What can hang from each mark
voga: tilumav
zevik: tilumav
dasu: furo tisab topesaf zevik
topesaf: pogam
tisab: pogam tilumav
tilumav: furo tisab topesaf zevik
pogam: topesaf
sepa: pogam

Every row comes from one small tree of marks. The marks that hang from a mark follow it in brackets, in alphabetical order. Every link used is in the known rows. Which tree was each row made from?
In the rows, 128 means zero.
Known rows
voga{tilumav{furo tisab topesaf}}: [ 78 119 151 164 135  83 175  95  93  43 141 175 130 103 135  65 151 113
  92 127 157  93]
sepa{pogam}: [169 147 112 161 159 151 163 144 151 109 146 124 141 110 159 116 139 147
 148 104 144 175]
zevik{tilumav{furo tisab topesaf{pogam}}}: [ 87 141 110 132 101 134  95  94 121 125  94 133  85 130 126  89 148 108
  85 114 106 103]
tilumav{furo}: [126 108 121 161 140 155 171 136 125  99 154 123 120 128 170 132 120 119
 132 119 149 143]
tisab{pogam tilumav}: [152 119 101  94  97 115 134 130 111 139 145 124 180 160 118 162  99 128
 123 118 133 118]
dasu{tisab{tilumav{furo topesaf}}}: [ 76 105 120 107 164 111 196  77 103 135 147 155 141 125 124 114 117 166
 145 156 131 110]
sepa{pogam{topesaf}}: [187 141 132 140 164 150 137 139 160 134 119 142 120 113 164 130 151 146
 172  82 123 185]
tilumav{furo tisab topesaf{pogam} zevik}: [ 55 174 154 156 118 114 112 132  96 120 115 156  81 124 114 111 127  65
 130 112 146 117]
voga{tilumav}: [141 130 130 179 140 129 168 155 122  69 139 135 154 104 151 123 149 133
 114 138 158 169]
dasu{tisab{pogam} topesaf zevik}: [204  69  90  83 168 182 146 159 209 186 182 113 182 109 114 151 103 191
 148 177  99 121]
tilumav{topesaf}: [118 162  99 150 125 113 165 127 124 145 128 159 156 116 154 133 136 148
 140 147 152 145]
tisab{pogam{topesaf} tilumav{furo}}: [140  88 126  74 118 117 120 110 112 134 124 152 138 161 136 165 103 103
 138  78 108  96]
dasu{topesaf}: [191 120 123 173 151 190 159 168 173 141 174  98 139 100 154 122 123 137
 140 136 148 184]
tilumav{furo tisab topesaf}: [ 91 126 135 140 124 103 166  87 102 106 147 154 116 125 136  80 134 118
 118 126 148  92]
tilumav{furo topesaf{pogam} zevik}: [ 51 181 137 169 136 127 127 154 112 128 108 173  98 111 148 148 119  78
 139 115 144 138]
tilumav{tisab{pogam} topesaf zevik}: [106 170 144 125  91  75 104 143  94 156 111 150 158 136 106 130 129 116
 146 128 141  88]
topesaf{pogam}: [148 163  88 159 118 186 114 174 146 153 136 133 123 130 146 157 125 101
 137 121 142 201]
dasu{tisab{tilumav} topesaf{pogam} zevik}: [176  98  97  83 182 195 143 137 197 169 183  93 126 114  84 135 101 163
 123 180 102 183]
tisab{pogam tilumav{furo topesaf zevik}}: [ 64 137 142 101 115  65 140 112  82 116 119 163 159 144 123 154  93 102
 123 113 134  66]
dasu{furo tisab{pogam} topesaf zevik}: [222  98  92  88 185 175 120 138 201 201 173 116 183 121  89 149 103 223
 168 201 107 139]
zevik{tilumav}: [153 132 109 153 112 151 119 133 138 132  98  72 123 133 152 138 152 161
 115 137 120 161]
dasu{topesaf zevik}: [204 105 109 130 163 179 159 160 204 131 183  77 137 103 136 135 115 163
 116 169 133 177]
tisab{pogam{topesaf} tilumav{zevik}}: [146 136 156  85 111 102  87 148 103 156  98 125 142 163 110 190 112 108
 163  96 119 137]
pogam{topesaf}: [173 133 131 139 137 153 124 147 143 159 113 129 116 133 157 159 147 136
 175 110 131 188]
tilumav{furo tisab{pogam} topesaf}: [ 97 114 115 112  99  96 139  96 106 129 141 181 151 138 131 104 119 110
 119 108 131  46]
voga{tilumav{furo tisab topesaf zevik}}: [ 56 141 188 178 140  69 153 119  78  40 120 159 114  99 121  78 150 102
 107 130 159 103]
tisab{pogam{topesaf}}: [182 119 106 105 109 145  99 162 144 179 114 159 160 148 157 182 130 127
 172  95 115 135]

Which tree is each row?
[142 130 183 140 113  96  86 165  99  95 101 143 135 129 109 130 149  99
 141 101 135 126]	voga{tilumav{tisab{pogam{topesaf}} zevik}}
[111 176  84 144 106 142  97 130 141 161  80 135 121 122 146 137 148 137
 104 134 110 153]	zevik{tilumav{topesaf{pogam}}}
[196  81 105 113 192 193 173 148 208 166 187  87 145  97 117 130 120 201
 149 196 115 171]	dasu{tisab topesaf zevik}
[140  91 125 118  98 132 129 122 111 115 157 134 141 150 130 113 117 101
 125  99 134  77]	tilumav{furo tisab{pogam}}
[178 110 123  95  81 132  58 118 132 164  85  97 123 156 120 130 155 141
 130  99  89 113]	zevik{tilumav{tisab{pogam{topesaf}}}}
[154  78 106  76 103 125 101 102 152 108 126  75 119 150 111 123 126 149
  76 143  93  74]	dasu{zevik{tilumav{furo tisab{pogam}}}}
[ 79 176 161 186 145  78 157 157  99  75 107 162 150  92 141 127 151 127
 126 147 161 149]	voga{tilumav{topesaf zevik}}
[166  49 114 108 188 192 154 114 206 138 157  63 112  97 127 110 127 200
 111 185  81 125]	dasu{tisab topesaf zevik{tilumav{furo}}}
[ 76 199 137 132 123  99 122 136  98 138 108 140 122 131 107 155 114 101
 126 133 144 166]	tisab{tilumav{topesaf{pogam} zevik}}
[130  98 137 140 105 139 118  95 114  97 115  68  87 140 131  87 149 132
  97 120 117 116]	zevik{tilumav{furo tisab}}
[ 54 150 162 133 141  76 167 100  82  91 126 134 117 129 126 131 111 111
 122 134 151 118]	tisab{tilumav{furo topesaf zevik}}
[109 145 141 162 127  82 161 116 101  74 131 164 150 105 118  76 161 133
 104 143 158 126]	voga{tilumav{tisab topesaf}}
[ 70 148 105 119 130 117 155  95 109 112 136 169 118 134 131 129 104  95
 101 118 137 127]	tisab{tilumav{furo topesaf{pogam}}}
[117  96 157 169 136 118 166 119 100  32 154 134 118 113 134  75 146 106
  98 118 155 122]	voga{tilumav{furo tisab}}
[112 116 166 133 105 114 107 149  95 111 136 116 122 145 119 129 114  85
 140 102 140  85]	tilumav{furo tisab{pogam} zevik}
[128 110 181 114 109 115  83 144  99 131 111 130 102 149 121 141 126  82
 164  80 122  93]	tilumav{furo tisab{pogam{topesaf}} zevik}
[ 62 152 175 156 128  86 143 110  87 100 125 136 100 121 123  97 131 103
 134 128 154  99]	tilumav{furo tisab topesaf zevik}
[198 129  90 129 157 207 124 179 215 148 174  98 120 105 128 147 106 126
 110 156 122 193]	dasu{topesaf{pogam} zevik}
[165 114 108 112  73 132  80 123 127 147 106  83 141 155 115 116 144 144
 108 120 106 103]	zevik{tilumav{tisab{pogam}}}
[ 92 129 171 139 141 110 159 124  87  81 137  89 105 142 127 141 106 102
 126 123 152 147]	tisab{tilumav{furo zevik}}
[101 110 112 110  84  97 104  83 112 128  99 138 132 141 129  96 140 133
  93 112 101  43]	zevik{tilumav{furo tisab{pogam} topesaf}}
[192 150 106 161 190 223 113 159 180 211 158 126 131 108 106 127 121 175
 188 171 129 216]	dasu{furo tisab topesaf{pogam}}
[139 130 105  94 113 100 119  87 149 129 108  83 121 131 102 106 149 184
  79 176 106 116]	dasu{zevik{tilumav{tisab topesaf}}}
[ 90 125 111 145 122 115 143  93 125 114  96 129 115 117 162 115 144 150
 101 134 114 102]	zevik{tilumav{furo topesaf}}
[ 72 141 157 129 103  77 121 121  86 123 119 165 136 132 118 118 119  93
 135 110 138  53]	tilumav{furo tisab{pogam} topesaf zevik}
[142  92 104 110 135 141 136 113 162  95 123  66 105 130 144 138 132 168
  80 157 104 129]	dasu{zevik{tilumav{furo}}}
[ 47 171 146 133 134 101 136 120  91 109 116 149  99 131 120 144 105  80
 115 117 142 137]	tisab{tilumav{furo topesaf{pogam} zevik}}
[157 141 170 114  97 113  63 162 106 164 103 119 124 152 107 154 137 102
 174  97 125 129]	tilumav{tisab{pogam{topesaf}} zevik}
[115 109 167  86 121  99 100 130  95 128 107 136 123 159 126 180 101  90
 153  79 113 103]	tisab{pogam{topesaf} tilumav{furo zevik}}
[167 114 117  72 108 119 106 126 119 162 119 144 157 163 121 175 114 122
 148  94 115 128]	tisab{pogam{topesaf} tilumav}
[153  85 137  99 105 131 102 120 120 137 134 149 120 153 134 125 128  97
 148  78 113  86]	tilumav{furo tisab{pogam{topesaf}}}
[ 87 206 146 152 108 115  93 149 105 153 106 144 104 125 100 124 137  87
 142 131 149 155]	tilumav{tisab topesaf{pogam} zevik}
[ 82 146  91 148 116 141 113 114 133 131  89 146  98 120 156 126 140 120
  94 117 107 121]	zevik{tilumav{furo topesaf{pogam}}}
[203 135  93 115 202 213 114 148 211 196 166 107 131 109  89 142 110 198
 162 202 113 206]	dasu{furo tisab topesaf{pogam} zevik}
[121 147 120 132  98 103 112  91 118 140  95 104 118 130 118  90 164 160
 104 141 118 117]	zevik{tilumav{tisab topesaf}}
